Known rows, with every step that occurs:
n -> h -> l: |  1.832 | -2.776 | -2.410 |  2.275 |  1.108 |  1.907 | -4.352 |  2.184 | -1.304 |  0.278 |  0.925 | -1.415 | -1.485 |  1.187 | -2.185 |  1.482 | -2.329 |  0.311 |  1.719 | -1.945 |  0.713 |
l -> h -> b -> p -> a -> d: |  0.993 | -5.354 | -4.568 |  3.373 |  1.310 |  0.826 | -4.897 | -0.308 | -2.078 | -2.579 |  3.114 | -3.716 |  3.213 |  5.582 |  0.278 |  3.964 | -0.056 |  1.135 |  3.125 | -1.263 |  1.972 |
p -> l -> h -> a -> d -> e -> y: |  0.375 | -6.210 | -6.313 |  2.402 |  6.895 |  0.861 | -4.596 |  0.042 | -2.993 | -1.876 |  3.023 | -3.454 |  0.103 |  7.382 | -4.763 |  2.645 |  0.659 | -2.470 |  1.862 | -1.363 |  3.265 |
n -> y: |  0.267 | -1.435 | -4.324 |  3.572 |  0.467 |  0.327 | -4.921 |  1.340 | -2.625 |  2.179 |  1.941 | -2.133 | -0.171 |  0.631 | -2.425 |  2.606 | -1.743 | -0.463 |  1.281 | -1.918 |  1.354 |
h -> l -> p -> n: |  0.960 | -2.119 |  0.256 |  0.404 |  1.023 | -0.538 | -2.868 |  1.105 | -2.399 |  0.290 |  0.053 | -2.319 |  0.544 |  3.117 | -1.602 | -0.229 | -2.839 |  0.204 |  3.744 | -1.145 | -0.369 |
e -> y: |  0.988 | -2.731 | -0.625 |  2.884 | -0.472 |  1.566 | -3.482 | -0.159 | -3.465 |  0.367 |  1.533 | -2.655 | -0.715 |  0.537 | -1.180 |  2.107 | -1.269 | -1.917 |  1.722 | -2.001 |  3.002 |
b -> p: |  0.338 | -1.862 | -0.793 |  2.514 | -0.733 | -0.528 | -6.340 |  0.409 | -2.560 | -0.809 |  0.561 | -2.413 |  1.121 |  1.986 |  2.038 |  2.441 | -1.991 | -1.499 |  1.694 | -1.116 |  3.314 |
l -> p -> a -> d: | -1.005 | -3.768 | -0.735 |  2.298 |  3.574 | -1.044 | -3.654 | -0.775 | -1.533 | -0.455 |  0.699 | -4.086 | -0.110 |  3.715 |  0.293 |  4.069 | -0.994 | -0.769 |  1.758 | -3.324 |  2.277 |
p -> l: |  1.349 | -2.597 | -1.567 |  4.012 |  1.840 |  0.613 | -5.973 |  0.610 | -2.307 |  0.815 |  1.048 | -3.342 | -0.860 |  2.485 | -0.468 |  2.311 | -1.769 | -1.913 | -0.470 | -1.986 |  1.722 |
n -> h -> b -> p: |  1.158 | -1.848 | -2.210 |  2.792 | -1.704 |  0.449 | -7.036 |  2.329 | -2.392 | -1.748 |  1.805 | -0.602 |  1.379 |  2.569 |  1.558 |  3.806 | -1.553 |  0.751 |  3.462 | -0.690 |  0.164 |
l -> p -> n -> y: | -0.318 | -1.039 | -2.271 |  1.484 | -0.441 | -2.304 | -5.957 |  1.513 | -2.745 |  1.469 |  1.389 | -1.709 |  1.405 |  2.363 | -2.486 |  1.904 | -1.305 |  0.109 |  4.148 | -1.170 | -0.251 |
p -> n -> y: | -0.208 | -1.277 | -3.096 |  2.797 | -0.497 | -0.885 | -6.321 |  1.877 | -2.600 |  1.979 |  2.351 | -2.688 |  0.926 |  1.042 | -3.695 |  2.474 | -0.716 |  0.830 |  2.801 |  0.773 |  0.848 |
b -> p -> a -> h: | -0.285 | -3.680 | -4.079 |  3.914 | -0.112 | -1.581 | -5.835 | -1.972 | -1.857 | -0.729 |  1.363 | -4.465 |  1.984 |  5.057 |  2.205 |  3.523 |  1.180 | -0.393 |  1.272 | -0.208 |  2.576 |
l -> h -> b -> p: |  3.146 | -2.944 | -3.557 |  3.406 | -1.380 |  1.332 | -5.298 |  0.614 | -2.617 | -1.534 |  1.544 | -1.535 |  2.739 |  4.323 |  0.905 |  1.673 | -1.264 | -0.168 |  3.726 | -1.605 |  1.630 |
a -> p -> l -> h: |  3.573 | -4.536 | -5.113 |  4.472 |  1.709 |  1.887 | -5.681 |  1.143 | -1.372 | -0.086 |  1.088 | -3.563 |  0.572 |  5.835 | -0.284 |  0.896 | -0.589 | -2.086 | -0.096 | -3.897 |  1.796 |
p -> a -> d -> e: | -1.284 | -4.959 | -2.439 |  3.768 |  5.532 | -0.394 | -3.856 | -0.558 | -1.702 | -1.068 |  1.060 | -5.050 | -0.815 |  5.117 | -1.500 |  5.731 |  1.490 |  0.272 |  0.407 | -0.420 |  4.978 |
n -> h -> b -> p -> a: | -0.151 | -3.507 | -2.604 |  3.695 | -1.622 |  0.701 | -7.074 |  1.341 | -2.525 | -2.113 |  2.234 | -2.071 |  1.866 |  3.320 |  1.014 |  4.823 | -0.194 |  2.511 |  2.902 |  0.425 | -0.149 |
p -> n: |  0.740 | -1.412 |  0.463 |  2.892 | -0.449 | -0.607 | -5.652 |  0.993 | -2.141 |  0.702 |  0.727 | -3.482 |  0.221 |  1.569 | -1.610 |  2.067 | -0.703 |  0.030 |  2.241 |  0.714 |  2.277 |
h -> b -> p -> l: |  1.305 | -2.599 | -2.630 |  3.451 |  0.437 |  0.431 | -6.328 |  1.157 | -3.733 | -1.317 |  2.209 | -2.235 |  2.189 |  4.370 |  2.134 |  2.858 | -2.337 | -0.530 |  1.360 | -0.958 | -0.301 |
h -> b -> p: |  0.930 | -1.482 | -1.580 |  3.194 | -0.827 |  0.481 | -4.531 |  0.983 | -3.538 | -1.154 |  1.317 | -1.762 |  1.922 |  3.050 |  2.379 |  2.895 | -2.460 |  0.140 |  2.844 | -0.675 |  0.922 |
p -> a -> d: | -0.836 | -4.054 | -1.669 |  3.596 |  3.236 |  0.320 | -3.645 | -0.419 | -1.421 |  0.039 |  1.652 | -5.035 | -0.668 |  2.580 | -0.948 |  4.435 | -0.338 | -0.115 |  0.328 | -1.368 |  3.341 |

Rows:
|  0.948 | -4.251 | -5.119 |  3.792 |  2.782 |  1.001 | -0.950 | -1.495 | -1.640 |  0.941 |  1.128 | -4.697 | -0.166 |  4.680 | -1.510 |  1.677 |  0.029 |  0.665 |  0.503 | -0.947 |  0.756 |
p -> a -> h -> l
|  0.241 | -4.250 | -1.875 |  1.797 |  1.296 |  1.055 | -3.766 |  0.912 | -1.421 | -0.430 |  0.479 | -2.172 | -0.741 |  3.024 | -1.307 |  1.913 | -1.485 |  1.253 |  2.683 | -2.782 | -0.503 |
n -> h -> l -> p -> a
|  1.521 | -2.158 | -0.944 |  1.255 |  2.118 |  0.633 | -1.455 |  0.503 | -2.390 |  0.677 | -0.378 | -1.751 | -0.671 |  2.855 | -0.240 | -0.141 | -3.781 | -1.052 |  2.386 | -3.792 |  0.524 |
h -> l -> p
|  1.594 | -1.529 | -1.110 |  3.245 | -1.294 |  0.365 | -6.681 |  2.865 | -2.020 | -0.099 |  1.985 | -1.436 |  0.558 |  2.204 | -2.164 |  3.524 | -0.095 |  2.193 |  3.992 |  1.304 | -0.783 |
p -> n -> h -> b
|  1.149 | -2.690 | -1.526 |  1.472 |  0.003 |  0.571 | -5.622 |  2.781 | -1.206 |  0.190 |  1.314 | -2.069 | -0.466 |  1.485 | -3.473 |  1.293 | -1.428 |  1.690 |  3.016 |  0.859 |  0.032 |
p -> n -> h -> l
| -0.387 | -6.598 | -6.637 |  1.203 |  5.375 | -0.412 | -6.489 |  0.158 | -3.406 | -3.627 |  3.291 | -3.067 |  2.169 |  8.118 | -2.284 |  2.893 |  0.173 | -2.541 |  2.763 | -0.666 |  3.507 |
b -> p -> l -> h -> a -> d -> e -> y
|  3.889 | -2.697 | -3.369 |  4.691 |  0.109 |  2.438 | -3.373 |  0.666 | -2.212 |  0.201 |  1.241 | -1.968 |  0.560 |  3.576 | -1.763 |  1.481 | -0.783 | -0.110 |  2.849 | -2.238 |  1.475 |
l -> h -> b
|  2.082 | -2.298 | -3.893 |  1.819 |  3.135 | -0.676 | -0.875 | -0.721 | -1.457 |  0.754 | -0.153 | -2.097 |  0.040 |  5.386 |  0.235 | -0.131 | -1.889 | -1.907 |  2.693 | -3.886 |  0.057 |
a -> h -> l -> p
|  0.627 | -2.783 | -1.920 |  2.882 |  0.565 | -0.635 | -7.911 |  0.645 | -2.876 | -0.888 |  1.563 | -2.939 |  1.308 |  3.179 |  1.974 |  2.579 | -2.106 | -2.014 |  0.396 | -1.335 |  1.912 |
b -> p -> l
| -0.158 | -3.156 |  0.170 |  3.236 |  0.783 | -0.211 | -3.869 | -0.903 | -2.215 |  0.214 | -0.234 | -3.729 | -0.113 |  2.936 |  0.376 |  2.879 | -0.929 | -0.457 |  1.862 | -2.516 |  1.698 |
l -> p -> a
|  0.698 | -6.220 | -5.576 |  3.358 |  3.578 |  0.220 | -5.124 | -0.365 | -2.190 | -3.717 |  2.343 | -3.716 |  2.899 |  7.906 | -0.134 |  5.130 |  1.880 |  1.265 |  3.232 | -0.187 |  3.608 |
l -> h -> b -> p -> a -> d -> e
|  1.556 | -2.568 | -1.598 |  1.049 |  1.384 |  0.662 | -4.076 |  2.034 | -1.246 | -0.039 | -0.027 | -0.484 | -1.008 |  2.359 | -0.872 |  0.871 | -2.935 | -0.474 |  3.115 | -3.634 | -0.094 |
n -> h -> l -> p
| -0.238 | -2.457 | -4.235 |  3.691 |  3.641 |  1.279 | -3.598 |  1.652 | -2.677 |  0.634 |  0.602 | -3.772 | -0.654 |  5.882 | -0.787 |  1.322 | -2.658 | -1.103 | -0.566 | -1.670 | -0.833 |
h -> a -> p -> l
|  0.889 | -1.971 | -6.565 |  0.758 |  1.826 | -2.216 | -3.103 |  0.596 | -2.032 |  1.720 |  2.052 | -1.798 |  1.899 |  5.030 | -3.032 |  0.065 | -0.985 |  0.260 |  4.426 | -1.406 | -2.058 |
a -> h -> l -> p -> n -> y
| -1.815 | -3.791 | -3.368 |  1.728 |  6.024 |  0.216 | -2.040 |  0.364 | -3.288 | -1.211 |  1.648 | -3.143 | -1.063 |  4.872 | -3.437 |  3.877 | -0.436 | -1.493 |  2.329 | -0.287 |  3.673 |
h -> a -> d -> e -> y
|  0.592 | -3.445 | -3.650 |  5.048 |  1.585 | -0.201 | -3.685 | -1.972 | -1.323 |  0.940 |  0.966 | -4.862 | -0.039 |  4.277 | -0.492 |  3.363 |  1.551 | -0.365 |  0.481 | -0.819 |  2.359 |
p -> a -> h
|  1.440 | -3.191 | -3.137 |  4.063 |  2.402 |  1.221 | -4.981 |  1.508 | -2.199 |  0.327 |  0.877 | -3.743 | -0.411 |  4.638 |  1.096 |  2.017 | -1.474 | -1.776 | -1.064 | -3.105 |  0.967 |
a -> p -> l
| -1.557 | -6.383 | -4.376 |  1.933 |  2.343 |  0.129 | -6.302 |  1.007 | -3.368 | -4.385 |  3.966 | -2.556 |  2.003 |  5.570 | -0.240 |  7.284 |  2.115 |  1.586 |  3.983 |  0.401 |  2.305 |
n -> h -> b -> p -> a -> d -> e -> y
|  1.044 | -4.093 | -5.463 |  3.054 |  5.424 |  0.660 | -4.986 |  0.671 | -1.115 |  0.047 |  2.343 | -3.594 | -0.079 |  5.798 | -3.531 |  1.626 | -1.705 | -1.887 |  0.953 | -2.196 |  1.416 |
p -> l -> h -> a -> d
|  0.861 | -1.856 | -0.250 |  2.574 | -1.322 | -0.603 | -8.263 |  2.460 | -1.018 |  0.235 |  1.135 | -2.194 | -0.270 |  1.142 | -2.325 |  3.138 |  0.216 |  0.650 |  2.954 |  0.748 |  1.533 |
p -> n -> h
|  1.076 | -2.820 | -3.695 |  4.449 |  1.670 | -0.560 | -1.816 | -1.819 | -2.220 |  0.202 |  0.880 | -3.247 |  1.174 |  6.567 |  0.935 |  3.433 |  0.678 |  0.195 |  2.842 | -2.267 | -1.128 |
l -> p -> a -> h -> b
| -0.911 | -7.150 | -3.537 |  0.139 |  5.379 |  0.290 | -2.786 |  0.554 | -2.320 | -2.825 |  2.164 | -2.536 | -0.540 |  5.117 | -2.802 |  4.175 |  0.714 |  0.302 |  3.503 | -2.387 |  1.747 |
n -> h -> l -> p -> a -> d -> e -> y
|  4.114 | -3.623 | -4.327 |  4.947 |  1.351 |  2.272 | -5.062 |  0.777 | -2.450 |  0.010 |  2.229 | -2.440 |  0.899 |  4.718 | -1.781 |  1.410 | -0.963 | -0.692 |  1.477 | -2.413 |  0.129 |
p -> l -> h -> b
|  0.625 | -3.673 | -1.497 |  2.955 |  1.940 |  0.817 | -3.473 | -0.159 | -3.666 | -0.796 |  0.823 | -2.674 | -0.933 |  2.716 | -1.797 |  3.340 |  0.673 | -1.844 |  1.820 | -0.860 |  4.880 |
d -> e -> y
| -0.477 | -1.912 | -3.968 |  3.298 |  1.625 |  1.274 | -4.550 |  2.984 | -1.092 |  0.265 |  0.093 | -2.073 | -1.166 |  4.145 | -1.328 |  2.466 | -1.743 |  0.100 |  1.419 | -1.357 |  0.008 |
n -> h -> a -> p
| -2.807 | -3.046 | -3.146 |  0.238 |  3.838 | -3.370 | -8.822 |  3.004 | -1.350 | -3.246 |  1.707 | -2.477 |  1.453 |  6.280 | -2.223 |  4.915 |  0.521 |  1.018 |  4.422 |  3.180 |  2.546 |
b -> p -> n -> h -> a -> d -> e
| -0.212 | -2.974 | -4.901 |  3.434 |  3.017 |  1.223 | -6.469 |  3.216 | -1.564 |  0.082 |  1.042 | -2.644 | -0.943 |  5.370 | -1.329 |  2.316 | -1.635 | -0.518 |  0.157 | -1.550 | -1.375 |
n -> h -> a -> p -> l
| -1.665 | -4.232 | -3.948 |  1.560 |  5.163 |  0.232 | -4.652 |  1.862 | -2.355 | -1.685 |  2.177 | -2.024 | -1.421 |  4.282 | -4.074 |  4.793 |  0.443 | -0.878 |  3.018 | -0.131 |  3.037 |
n -> h -> a -> d -> e -> y
|  1.022 | -2.265 | -1.767 |  2.711 | -0.807 | -0.063 | -7.209 |  3.410 | -0.896 | -0.245 |  0.877 | -2.598 |  0.183 |  3.289 | -0.941 |  2.682 |  0.346 |  0.709 |  2.395 | -0.078 |  0.932 |
a -> p -> n -> h
| -0.988 | -0.921 | -0.398 |  0.980 |  0.426 | -2.029 | -6.518 |  2.480 | -1.481 |  0.000 |  0.035 | -1.327 |  0.014 |  3.632 | -2.702 |  1.848 | -1.405 |  0.476 |  4.962 |  0.344 | -0.916 |
l -> p -> n -> h -> a
|  1.609 | -1.625 | -4.623 |  3.639 |  0.167 | -0.775 | -4.313 | -0.387 | -2.580 | -0.782 |  1.652 | -2.144 |  2.614 |  5.499 |  2.687 |  2.972 | -0.711 | -0.766 |  3.008 | -0.723 |  0.573 |
a -> h -> b -> p
|  2.174 | -2.568 | -4.643 |  3.004 |  3.013 |  0.901 | -1.225 | -0.489 | -1.513 |  1.180 |  0.754 | -3.063 | -0.579 |  4.083 | -1.098 |  0.528 | -1.378 | -1.143 |  1.177 | -2.120 |  0.994 |
a -> h -> l
| -0.231 | -3.248 | -2.079 |  3.906 | -0.966 |  0.844 | -4.408 | -0.052 | -3.600 | -1.525 |  1.743 | -3.446 |  2.245 |  3.799 |  1.732 |  3.968 | -0.986 |  1.725 |  2.211 |  0.262 |  0.452 |
h -> b -> p -> a
